Known rows, with every way that one mark hangs from another
Z_934(Z_514 Z_962): [ 0.94  0.69 -0.57  0.94 -1.80  0.61  1.41  0.87 -0.85 -0.03 -1.50 -1.08
  1.44  1.46  0.66 -0.96 -0.62  1.16 -0.35  0.70 -0.27 -1.45 -0.87]
Z_934(Z_514 Z_884 Z_897(Z_570(Z_191))): [ 3.85  2.39  2.84  4.19 -0.49  0.05  0.48  2.07 -1.05 -0.81  0.46 -1.39
 -2.34  3.88  2.08 -2.54 -2.21  0.15  2.22 -0.47 -0.59  0.16  0.11]
Z_934(Z_514 Z_897(Z_570) Z_962): [ 2.95  1.27  0.79  4.93 -1.85 -1.02  1.72  1.81 -0.20 -0.87 -1.03 -1.68
 -1.89  2.89  0.97 -2.70 -2.74  0.43 -0.48  0.14 -0.35 -0.94 -0.66]
Z_746(Z_234 Z_934(Z_884)): [-0.66  1.97 -1.58 -0.21 -0.55  0.00 -0.16  0.59 -1.14 -1.88 -0.38 -0.29
 -1.59  0.95  0.03 -1.43  0.49  0.17 -2.51 -0.74  0.98  0.83 -0.43]
Z_962(Z_279 Z_934(Z_514 Z_884)): [-1.67  0.65  1.56  1.35 -2.09  0.92  1.47  1.19 -3.78  1.02  1.13 -0.73
 -0.97  2.44  0.94 -1.70  0.59  2.95  1.70 -0.35  0.31  0.20 -0.68]
Z_934(Z_897 Z_962): [ 0.54  0.17 -0.01  2.62 -1.84 -1.26  1.34  0.46 -0.16  0.13  0.25 -1.24
 -0.67  1.84 -0.14 -1.41 -0.58  1.08 -1.55 -0.05 -1.37 -0.46 -1.20]
Z_962(Z_279 Z_934(Z_514 Z_884 Z_897)): [-1.47  0.81  2.83  3.52 -2.38 -0.18  1.63  1.73 -2.85  0.92  2.27 -1.15
 -2.10  3.46  0.74 -2.79  0.39  3.18  0.60 -0.88 -0.56  0.23 -0.75]
Z_279(Z_962): [-0.01 -0.29 -0.64  0.69  0.25 -0.62 -0.48 -0.21  0.22 -0.23  0.74 -0.64
  1.51  1.51  0.99  1.15 -0.60 -0.40 -0.49 -0.76 -0.14  0.21 -0.39]
Z_234(Z_746(Z_934(Z_514 Z_884 Z_897))): [-1.35  2.25  0.38  1.92 -0.63 -0.11  0.58  2.02 -0.88 -0.73  1.37 -0.71
 -2.63  1.75  0.18 -4.44 -1.52  1.34 -1.91 -1.36 -1.29  1.40  0.33]
Z_234(Z_746(Z_934(Z_884 Z_962))): [-1.69  1.38 -3.07 -0.34 -1.82  0.20  1.36  0.55 -3.25 -0.07  0.12 -0.88
 -2.50  0.68  0.03 -3.18 -1.45  1.54 -1.51 -0.67 -0.78  1.86 -1.01]
Z_800(Z_570(Z_191 Z_897)): [ 2.51 -0.22  1.64  1.03 -0.36 -0.29 -0.21  1.00 -2.07 -1.51  0.74 -0.41
  0.04  0.23  2.41  1.96 -2.91 -0.01  2.30 -1.98  0.39  0.27 -1.14]
Z_962(Z_934(Z_884)): [-1.67  0.72 -0.30  0.59 -1.27  0.25  0.51 -0.27 -2.30  1.04  0.73 -0.28
 -1.84  2.55 -0.83 -1.10  1.25  0.92  0.68 -0.61 -0.24  0.84 -0.41]
Z_570(Z_191 Z_897): [ 0.93 -0.07  2.00 -0.42 -0.05 -0.25 -0.75 -0.23 -1.39 -0.92  1.32  0.75
  0.31  0.84  2.18  2.23 -1.98 -0.13  1.36 -1.76 -0.40 -0.32  0.81]
Z_800(Z_570): [ 1.60 -0.10 -0.36  1.35 -0.28 -0.12  0.61  1.26 -0.72 -0.55 -0.65 -1.17
 -0.17 -0.77  0.17 -0.20 -1.05  0.04  0.98 -0.12  0.77  0.58 -1.80]
Z_746(Z_234 Z_934): [-0.64  0.98 -1.44 -0.07  0.19 -0.61 -0.92  0.43 -0.57 -2.12 -0.49 -0.19
 -0.21 -0.59  0.29  0.07 -0.60 -0.15 -2.68 -0.72  0.89  0.18  0.16]
Z_234(Z_746): [-1.01  0.11 -0.56 -0.78  0.36 -0.34  0.13  0.87 -0.47  0.66  0.35  0.17
 -0.79 -0.87  0.03 -1.47 -1.04 -0.26 -0.77  0.31 -0.74  0.94  0.41]
Z_279(Z_962(Z_934(Z_514 Z_884))): [-1.07  1.11 -0.15  1.85 -1.15  0.26  0.37  0.46 -1.67  0.41  0.79 -1.17
  0.64  4.77  0.75 -0.49  0.37  0.85  0.30 -1.19 -0.31  0.18 -0.41]
Z_191(Z_570(Z_897)): [-1.40 -1.64  0.19  0.12 -0.65 -0.38  1.74 -0.08 -0.30 -0.58  0.81  1.34
 -0.62  1.74  1.11 -0.67 -2.30 -0.24  0.77 -2.21  1.90  0.32 -0.57]
Z_746(Z_934(Z_962)): [-0.73  0.24 -2.34  0.57 -1.53 -0.13  0.54 -0.34 -2.07 -1.02 -0.24 -0.92
 -0.38 -0.09  0.26 -0.17 -1.47  1.62 -1.08 -0.93 -0.11  0.23 -0.82]
Z_962(Z_279 Z_934(Z_514 Z_897)): [-1.34 -0.24  3.05  3.63 -1.68 -0.80  0.95  1.66 -2.29  0.60  2.11 -0.89
 -0.69  1.86  0.91 -1.17 -0.72  2.99  0.40 -0.79 -0.70 -0.48 -0.26]
Z_514(Z_934(Z_897)): [-0.49  0.31  0.96  2.11  0.58 -1.06 -0.67 -0.97  0.26 -1.03  1.83 -0.66
 -0.64  3.29 -0.60 -1.56 -0.07  0.45 -1.58 -1.21 -0.15  0.45  0.15]
Z_191(Z_570): [-0.85 -1.42 -0.71  0.53 -0.21  0.22  1.61  0.20 -0.33  0.47  0.12  0.15
  0.28  0.91  0.35 -1.53 -1.22  0.31  1.18 -0.54  1.66  0.45 -1.08]
Z_279(Z_962(Z_934)): [-1.67 -0.59 -0.81  1.38 -0.33 -0.98 -0.51 -0.62 -1.34  0.50  1.38 -0.78
  0.98  2.48  0.52  1.61 -0.39  0.28 -0.05 -1.32 -0.43  0.41 -0.15]
Z_746(Z_234): [ 0.65  0.76 -0.37 -0.18 -0.01 -0.64 -0.27  0.77  0.43 -0.93 -0.92 -0.05
  0.39  0.18  0.14 -0.19  0.55 -0.88 -2.18  0.73  0.64 -0.57 -0.15]
Z_279(Z_962(Z_934(Z_884))): [-1.68  0.52 -0.90  1.30 -1.06 -0.47  0.13 -0.39 -1.93  0.75  1.39 -0.90
 -0.46  4.14  0.16  0.03  0.57  0.46  0.16 -1.48 -0.30  1.06 -0.74]
Z_279(Z_962(Z_934(Z_514))): [-1.12  0.08  0.06  1.87 -0.47 -0.39 -0.23  0.35 -1.12  0.15  0.68 -1.05
  2.03  3.17  1.04  1.01 -0.61  0.66  0.14 -1.19 -0.41 -0.61  0.12]
Z_514(Z_934): [-0.64  0.10 -0.33 -0.13  0.78  0.09 -0.67 -1.45 -0.65 -0.84  0.74 -0.21
  0.41  2.22 -0.30 -0.55  0.15  0.22 -0.60 -0.74  0.81  0.51  0.27]
Z_934(Z_897(Z_570(Z_191)) Z_962): [ 3.76  0.72  0.91  4.29 -1.27 -1.43  0.71  0.98 -1.85 -0.43  0.21 -1.72
 -1.76  2.29  1.88 -0.80 -3.32  0.37  1.25 -0.20 -1.07 -0.05 -0.74]

Rows
[-0.12  1.06 -2.71  0.25 -1.49 -0.70  0.33  0.37 -1.67 -1.89 -1.26 -0.99
  0.08  0.12  0.46 -0.25 -0.91  0.76 -3.17 -0.24  0.49 -0.27 -0.99]	Z_746(Z_234 Z_934(Z_962))
[-1.68 -0.37  1.70  1.47 -1.46  0.35  0.88  1.13 -3.09  0.73  1.02 -0.49
  0.34  0.79  1.23 -0.16 -0.44  2.65  1.50 -0.28  0.24 -0.44 -0.09]	Z_962(Z_279 Z_934(Z_514))
[ 1.13  0.89  0.75  3.10 -2.09 -0.48  1.56  1.38  0.01 -0.07 -0.30 -1.49
  0.38  2.46  0.36 -2.05 -0.86  1.38 -1.38  0.21 -1.23 -1.43 -0.93]	Z_934(Z_514 Z_897 Z_962)
[ 1.94  1.63  1.05  3.89 -0.72 -0.99  0.90  0.94  0.05 -0.59  0.43 -0.67
 -4.65  3.09  0.10 -3.28 -1.05 -0.51  0.18 -0.61  0.07  1.19 -0.29]	Z_934(Z_884 Z_897(Z_570))
[ 1.30  0.74  0.90  3.87  0.80 -1.57 -0.36 -0.55 -0.01 -1.78  1.18 -0.84
 -2.88  3.58 -0.01 -2.29 -1.90 -0.61 -0.74 -1.23  0.67  0.97  0.39]	Z_514(Z_934(Z_897(Z_570)))
[ 1.96  2.21  0.59  4.49  0.00 -1.54 -0.36  2.29  0.37 -3.38 -0.68 -0.95
 -2.39  1.54  1.23 -2.23 -2.87 -0.52 -2.56 -0.93  0.87 -0.28  0.66]	Z_746(Z_234 Z_934(Z_514 Z_897(Z_570)))
[ 0.19  2.81  0.50  2.48 -0.95 -0.41  0.14  1.96  0.04 -2.31  0.09 -1.10
 -1.61  2.80  0.27 -3.10  0.06  0.85 -3.27 -0.91  0.14 -0.13 -0.17]	Z_746(Z_234 Z_934(Z_514 Z_884 Z_897))
[-0.52  1.88 -0.41  0.48 -0.74  1.21  0.32  0.66 -1.32 -1.31 -0.03 -0.53
 -0.92  1.50  0.41 -2.01 -0.29  1.38 -0.09 -1.20  0.42  0.47  0.07]	Z_746(Z_934(Z_514 Z_884))
[ 2.99  2.31  0.54  4.77 -2.53 -0.40  2.41  1.92 -0.81 -0.58 -0.93 -1.80
 -3.21  4.56  0.72 -4.30 -1.77  0.69 -0.16  0.14 -0.32 -0.27 -1.07]	Z_934(Z_514 Z_884 Z_897(Z_570) Z_962)
[-0.93  1.20  1.19  3.99 -1.42 -0.89  0.54  1.01 -0.72  0.36  1.94 -1.68
 -0.36  5.76  0.46 -1.60  0.14  1.07 -0.64 -1.68 -1.21  0.20 -0.50]	Z_279(Z_962(Z_934(Z_514 Z_884 Z_897)))
[-0.62 -0.49  0.77  2.73 -1.78 -1.16  1.39 -0.50 -2.70 -0.37  2.07 -1.64
 -0.52  3.15  0.74 -2.00 -0.78  2.93 -1.39 -0.71 -0.09  0.33 -1.55]	Z_514(Z_934(Z_897 Z_962(Z_279)))
[ 0.60  1.06  1.68  3.24 -3.44  0.09  2.90  1.98 -2.34  0.34  0.80 -1.71
 -1.22  3.37  1.41 -3.67 -0.18  3.30 -0.34  0.28 -0.68 -0.50 -1.98]	Z_934(Z_514 Z_884 Z_897 Z_962(Z_279))
[-0.21  1.90 -0.58  3.21 -0.29 -1.31  0.53  1.52 -1.39 -1.20  1.33 -0.54
 -6.03  1.41  0.29 -4.61 -3.16 -0.01 -1.12 -1.67 -0.51  2.90  0.44]	Z_234(Z_746(Z_934(Z_884 Z_897(Z_570))))
[-0.94  1.10 -0.71  2.47 -1.54 -0.84  1.12  1.88 -1.39 -0.71  0.54 -1.36
 -0.98  0.76  0.53 -3.35 -2.90  1.94 -2.67 -0.86 -1.81  0.31 -0.25]	Z_234(Z_746(Z_934(Z_514 Z_897 Z_962)))
[-1.92  0.60 -0.27  1.54  0.27 -1.43 -0.20  1.10 -0.56 -0.73  1.97 -0.28
 -2.35 -0.73 -0.09 -2.34 -2.27  0.83 -2.32 -1.51 -1.48  1.65  0.60]	Z_234(Z_746(Z_934(Z_897)))
[-0.02  0.44 -0.37  2.45 -1.05 -1.17  0.60 -0.98 -0.86 -0.73  0.97 -1.55
 -0.28  4.04 -0.58 -1.89 -0.39  1.32 -2.23 -0.68 -0.54  0.06 -1.09]	Z_514(Z_934(Z_897 Z_962))
[-0.22  0.52  1.99  4.79 -1.93 -1.37  1.56  1.17 -3.40  0.35  2.17 -0.94
 -5.33  3.15  0.82 -2.88 -1.19  1.81  1.45 -1.23  0.15  1.66 -0.84]	Z_962(Z_279 Z_934(Z_884 Z_897(Z_570)))
[-0.77  1.27 -2.43  0.39 -2.24  0.44  1.22 -0.31 -2.71 -0.81 -0.27 -1.07
 -1.68  1.58  0.00 -1.84 -0.48  1.88 -0.81 -0.99  0.06  0.88 -1.40]	Z_746(Z_934(Z_884 Z_962))
[-0.42  1.11 -0.14  2.15 -0.16 -1.82 -0.67  0.92  0.45 -2.30  0.61 -0.59
 -1.25  0.40  0.06 -0.95 -0.71  0.18 -3.74 -1.14 -0.06  0.21  0.05]	Z_746(Z_234 Z_934(Z_897))
[ 1.67  0.74 -0.42  4.31 -0.88 -1.56  0.73 -0.54 -1.09 -1.53  0.34 -1.55
 -2.56  4.38  0.07 -2.62 -2.25  0.23 -1.18 -0.89  0.35  0.49 -0.73]	Z_514(Z_934(Z_897(Z_570) Z_962))
[-2.26 -0.07  0.76  0.79 -1.92  0.27  1.28  0.21 -4.06  1.30  1.69 -0.39
 -2.12  1.73  0.54 -1.17  0.92  2.61  1.45 -0.62  0.22  1.15 -0.92]	Z_962(Z_279 Z_934(Z_884))
[ 0.32  2.75 -2.05  0.72 -2.27  0.50  1.19  1.39 -2.00 -1.92 -1.89 -1.44
 -0.18  2.52  0.71 -2.44 -0.18  1.30 -2.76  0.01  0.64 -0.60 -1.24]	Z_746(Z_234 Z_934(Z_514 Z_884 Z_962))
[-1.36  1.14  0.55  2.07  0.08 -0.77 -0.06  1.94 -0.26 -1.05  1.32 -0.52
 -1.29  0.03  0.46 -2.86 -2.56  1.18 -2.07 -1.35 -1.37  0.76  0.93]	Z_234(Z_746(Z_934(Z_514 Z_897)))
[ 2.65  1.91  1.60  3.61  0.46 -0.62 -0.53 -0.30 -2.03 -1.37  1.87 -1.40
 -3.06  5.45  1.22 -2.47 -1.70  0.05  1.37 -1.40  0.09  1.54  0.01]	Z_514(Z_934(Z_884 Z_897(Z_570(Z_191))))
[ 1.72  1.78 -0.64  4.21 -1.57 -1.00  1.37 -0.48 -1.76 -1.28  0.37 -1.83
 -3.92  6.01 -0.14 -4.26 -1.22  0.54 -0.99 -0.90  0.43  1.14 -1.22]	Z_514(Z_934(Z_884 Z_897(Z_570) Z_962))
[-2.05 -0.83  2.25  3.15 -1.48 -1.48  0.66  0.69 -2.52  0.92  2.74 -0.70
 -1.72  1.19  0.40 -0.66 -0.39  2.60  0.25 -1.13 -0.74  0.45 -0.54]	Z_962(Z_279 Z_934(Z_897))
[ 1.11  0.00  0.62  4.54 -1.49 -1.59  1.44 -0.05 -2.94 -1.18  1.35 -1.68
 -2.83  3.49  1.41 -2.69 -2.63  1.92 -0.42 -0.76  0.78  0.88 -1.31]	Z_514(Z_934(Z_897(Z_570) Z_962(Z_279)))
[-0.81  0.40 -0.76  0.46 -2.16  0.59  1.77 -0.92 -4.19 -0.13  0.98 -1.32
 -0.94  3.79  0.75 -2.54  0.50  2.98 -0.10 -0.20  0.93  0.90 -2.10]	Z_514(Z_934(Z_884 Z_962(Z_279)))
[ 0.60  1.83 -0.62  3.03 -1.91 -1.18  0.69  1.83 -0.43 -2.28 -0.85 -1.64
  0.22  1.85  0.64 -1.98 -1.42  1.37 -4.14 -0.48 -0.37 -1.17 -0.76]	Z_746(Z_234 Z_934(Z_514 Z_897 Z_962))
[-2.07  1.33 -1.73 -0.76 -0.29  0.26  0.24  0.58 -2.13 -0.42  0.95 -0.01
 -2.67 -0.02 -0.08 -2.84 -1.01  0.80 -1.01 -1.13 -0.35  2.28  0.16]	Z_234(Z_746(Z_934(Z_884)))
[ 0.31  0.90  0.39  1.07 -3.15  1.24  2.75  1.43 -3.31  0.57 -0.43 -1.27
 -0.19  2.32  1.67 -2.63 -0.01  3.12  0.67  0.76  0.23 -0.49 -1.92]	Z_934(Z_514 Z_884 Z_962(Z_279))
[ 2.56  1.26  2.01  4.50 -0.09 -0.90  0.53  1.83  0.97 -1.15 -0.20 -0.76
 -2.09  2.17  0.87 -2.32 -2.35 -0.40  0.04 -0.30 -0.02 -0.39  0.50]	Z_934(Z_514 Z_897(Z_570))
[ 0.43  1.54  0.50  3.87  0.27 -1.22  0.14  2.38 -0.52 -1.79  0.67 -0.61
 -3.59  0.44  1.13 -3.54 -4.40  0.09 -1.20 -1.38 -0.50  1.26  1.16]	Z_234(Z_746(Z_934(Z_514 Z_897(Z_570))))
[-0.37  2.08  0.89  2.70 -0.98  0.17  0.48  1.20 -0.41 -1.45  1.04 -0.95
 -1.90  2.57  0.15 -3.04 -0.52  1.65 -1.15 -1.59 -0.41  0.39 -0.08]	Z_746(Z_934(Z_514 Z_884 Z_897))
[-0.27  1.28 -1.86  0.19 -1.46  0.62  1.05 -1.41 -2.45 -0.39 -0.04 -1.29
 -0.69  4.61 -0.47 -2.51  0.86  1.37 -0.87 -0.26  0.50  0.63 -1.48]	Z_514(Z_934(Z_884 Z_962))
[ 0.35  0.14  2.97  5.47 -1.39 -1.33  1.13  2.01 -2.49 -0.14  1.39 -1.04
 -2.94  2.18  1.59 -1.95 -2.61  1.86  1.36 -0.91  0.15  0.04  0.06]	Z_962(Z_279 Z_934(Z_514 Z_897(Z_570)))
[-0.07  1.61 -0.64  0.44 -0.01  0.01 -0.67  1.37 -0.22 -2.44 -1.08 -0.46
  0.89  0.07  0.85 -0.51 -0.87  0.28 -2.49 -0.45  0.89 -0.74  0.41]	Z_746(Z_234 Z_934(Z_514))
[ 0.11 -0.60  1.15  2.91 -2.57 -1.23  2.03  0.98 -2.01  0.48  1.27 -1.32
 -0.83  1.00  1.18 -1.50 -1.04  2.79 -0.70  0.11 -0.77 -0.10 -1.74]	Z_934(Z_897 Z_962(Z_279))
[ 0.02  1.19 -1.38  2.54 -1.68 -1.89  0.47  0.86 -0.74 -2.04 -0.18 -1.42
 -0.89  1.22  0.15 -1.28 -1.08  0.97 -4.33 -0.74 -0.37 -0.26 -1.05]	Z_746(Z_234 Z_934(Z_897 Z_962))
[ 0.40 -0.06  0.62  1.23 -2.49  0.52  2.13  1.44 -2.62  0.25 -0.43 -1.12
  1.17  0.60  1.94 -0.97 -1.07  2.84  0.43  0.77  0.14 -1.05 -1.34]	Z_934(Z_514 Z_962(Z_279))
[-1.53  0.48 -1.55  1.92 -1.43 -1.58  0.89  0.95 -1.67 -0.49  1.15 -1.13
 -2.04  0.03 -0.03 -2.74 -2.59  1.64 -2.88 -1.15 -1.83  1.19 -0.51]	Z_234(Z_746(Z_934(Z_897 Z_962)))
[ 1.78  0.75  0.78  4.53 -3.01 -1.12  2.83  1.48 -2.92 -0.17  0.65 -1.53
 -4.63  3.09  1.55 -3.80 -1.81  1.96  0.45 -0.09  0.14  1.01 -1.96]	Z_934(Z_884 Z_897(Z_570) Z_962(Z_279))
